Each row was made from one walk, in order. Every step used is in the known rows, and no mark comes twice. Write each row's walk.
In the rows, 128 means zero.
Known rows
l > a: [152 176 111 100 123 134 135 125 129 124 150  96 119 135 109 112 135 138
 116  75  79  85 160  68]
g > m > l > a: [151 185 125  87 143 138 141 137  85 144 178 131 107 123 157  98 121 127
 108  59  76 126 157  77]
f > u: [115 110 133 136 150 129 147 127 163 136 121 110 117  75 159 104 110 129
 132 102 123  59 124 132]
m > c: [116 106 131 108 110 139 100  96 130 136 140 175 143 119 155 140 163 105
 111 126 115 162 116  95]
l > a > g > m > f > u: [119  93 118 138 156 121 131 120 149 138 142  96 133  71 186  79  75 116
 125  74  90  47 160 108]
c > m: [179 154 155 106 102 123 140 107 151 144 155 131 132 121  96 109  74 110
 159 100 121 199 103 145]
p > a > c > m > f: [138  98 129 122  95 143 128  60 149 120 161 148 143 110 125 144 109  86
 177 110 112 187 117 133]
p > a > g > m > c > v: [152 130 143 105 142 111 114 135 129 170 151 138 153 122 133 111 157  72
 191  41  96 141 174 123]
v > c > m > g: [165 156 126  96 108 109 102 117 148 154 212 179 131 145 175 163 100  77
 155  75 165 206 135 132]
m > l: [121 143 131 108 142 147 115 117  84 136 167 169 114 115 197 151 151 113
 131 119 123 180 101 144]
v > c: [109 147 136 127 103 135 132 128 170 130 176 145  93 137 130 165 121 119
 151  89 167 139 136 124]
a > p: [123 107 136 153 129 147 111 136  90 152  77 180 137 151 144 131 143 139
 170 128 115  98 118 160]
g > a > c > v: [125 128 144 121 165 110 123 122 146 171 144 146 117 136  80 127 154  63
 212  68 119 131 153 132]
c > m > l > a > p: [153 156 135 116 124 159 113 121  77 159 120 180 126 147 154 124 141 134
 173  77  75 116 118 131]
p > m: [134 135 159 138 104 100 209 115 107 120 135 110 120 131 109 118 129 135
 112 107 150 129 109 139]
p > a > c: [105 105 155 122 117 135 188 104 124 129 108 211 105 138  91 173 218 104
 193  96 160 134 138 132]
g > m: [138 125 155 131 150 107 162 167 100 156 129 138 121 120 129  66  70 129
 106 109 131 138 159 125]
p > a > l > m > c: [126 131 134 114 108 144 133  97 107 126 164 186 110 135 156 116 156 108
 145  78 103 181 115  87]
a > l: [109 143 115 133 144 137 124 114 105 150 103 160  84 172 129 141 151 135
 201  95 157 133 103 150]
l > m > g > a: [154 137 142 127 188 104 133 141 105 146 177 160 146 126 155  84  62  92
  77 113 100 135 170  69]
m > g > a: [146 126 142 122 198 109 124 135 112 156 148 165 158 126 153 108  86  97
  81 131 117 117 170  81]
p > m > g > a > c > v: [130 131 146 120 160  94 139 119 133 174 160 155 120 143  98 135 158  54
 205  56 133 139 154 135]
c > v: [147 149 122 118 141 117 102 135 148 153 154  88 134 128 111 123 137  89
 196  73 104 127 148 147]
a > c > m: [151 136 162 107  96 118 149  92 152 153 150 185 106 136  77 134 115  87
 196  90 149 215  93 151]
f > m: [119 112 184 139 119 104 192  98 124 141 125  90 144  78  98 132  89 124
 133 160 148 162 131 146]
g > m > c > v: [144 133 136 106 140 115 100 131 137 173 163 126 141 118 130 100 133  73
 173  62  96 156 155 123]
l > a > p > m: [143 144 157 141 102 116 199 121  81 135 110 132 122 151 111 113 144 148
 135  82 116  85 118 132]

Write each row's walk
[154 173 126  97 124 112 103 126 113 146 177 158 120 157 156 150 147 106
 176  25 111 132 154 105] => v > c > m > l > a > g
[148 144 124 110 121 120  92 119 142 149 191 116 132 122 132 107 138  69
 180  54  79 170 142 113] => l > m > c > v
[113 132 170 116 135 131 159  95  80 145 165 142 124  81 175 155 122 109
 134 141 137 203 103 156] => f > m > l
[120  88 117 142 134 128 115 113 115 128 154 112 147 104 166  92  61 111
 107 133 101 141 152 119] => g > m > f
[163 135 134  94 115 110 129 106 126 154 178 213 136 145 156 167 148  69
 176  78 161 204 136 137] => p > a > c > m > g
[102 100 147 125 168 108 140 113 118 160 135 230 112 148 118 151 157  75
 149 113 159 145 144 104] => m > g > a > c
[122 105 150 111 127 125 124 123 113 155 141 182 138 113 156  97 121 106
  95 114 117 168 138  93] => g > m > c
[126 135 167 129 145 135 169 113  49 148 142 186 118 124 183 132 143 120
 126 109 123 154  92 152] => g > a > p > m > l
[141 179 140  91 129 136 156 103  96 137 176 107 118 102 142 131 132 125
 120  84  85 138 144  87] => f > m > l > a
[148 147 136 109 114 120 120 108 127 162 155 120 140 134 119 123 171  84
 186  44  85 126 139 120] => l > a > p > m > c > v
[171 138 155 111 185 107 130 126 123 164 160 167 160 122 137  99  59  88
  97 118 114 152 158  89] => c > m > g > a
[136 140 155 109 161 124 147 148  54 156 155 193 123 118 201 119 137 110
 139  78 126 168 145 142] => p > a > g > m > l
[141 138 138 110 117 111 123 106 140 155 165 112 140 123 121 128 162  76
 176  62 107 151 131 130] => p > m > c > v
[133 157 131 100 144 115 123 129 124 172 173 144  97 141 106 128 169  67
 222  27 107 144 157 129] => g > m > l > a > c > v
[129 158 121  99 136 122 110 115 134 163 172 141  99 142 105 149 189  66
 229  33 106 142 146 130] => m > l > a > c > v
[126 149 152 116 124 127 171 108  69 130 172 157 109 118 183 146 151 116
 120 103 138 178  87 151] => p > m > l
[135 104 146 148 178 133 108 142  79 171  90 207 158 149 161 117 115 118
 137 131 106  90 147 127] => m > g > a > p
[151 152 107 119 134 114 125 133  87 132 192 181 112 161 199 135 134  96
 157  65 137 172 149 114] => p > a > l > m > g
[108 107 149 128 162 104 146 117 113 153 156 227 104 148 120 134 140  71
 146 102 149 158 145  95] => l > m > g > a > c
[125 114 101 145 114 147 124  88 110  99 176 118 118 127 167 111  96 112
 158  97  88 154 130 111] => p > a > l > m > f
[165 168 160 104  85 128 143 106 181 145 190 143 108 127  97 134  68 102
 174  74 150 205 108 141] => v > c > m
[123 144 136 132 184 115 149 114  87 167 120 181 103 171 139 123 121 116
 161  90 157 127 126 121] => p > m > g > a > l
[146 149 161  89 118 148 152  90  98 147 176 213 105 116 156 161 156  87
 184  84 135 232  88 157] => p > a > c > m > l
[149 108 116 125 101 140  99  71 151 120 172 107 155 106 143 123  64  97
 145 126  96 184 113 131] => c > m > f
[106  84 111 144 143 139 121  97 168 122 138  93 133  62 187 110  93 117
 128 114 103  63 126 126] => m > f > u
[132  94 131 126 117 135 114  62 150 132 165 147 144 111 121 126  76  81
 157 123 106 186 115 122] => g > a > c > m > f
[114  96 124 148 130 134 156  93 144 125 132  93 130  74 175 101 101 128
 131  87  93  37 124 123] => l > a > p > m > f > u
[119 129 126 119 107 137 112  98 109 132 170 182 103 141 161 111 140 104
 139  85 105 190 104  89] => a > l > m > c
[151 141 145 122 154  89 147 174  90 162 132 142 127 144 133  67  88 125
 125  56 112 103 190 101] => l > a > g > m
[119  80 131 144 155 126 151 119 146 133 128 111 141  62 188  89  88 116
 135  84 104  53 160 126] => p > a > g > m > f > u
[147 149 114 115 135 103 106 140 112 136 132 132 138 163 132 131 156 123
 156  51 101  79 173  94] => l > a > g
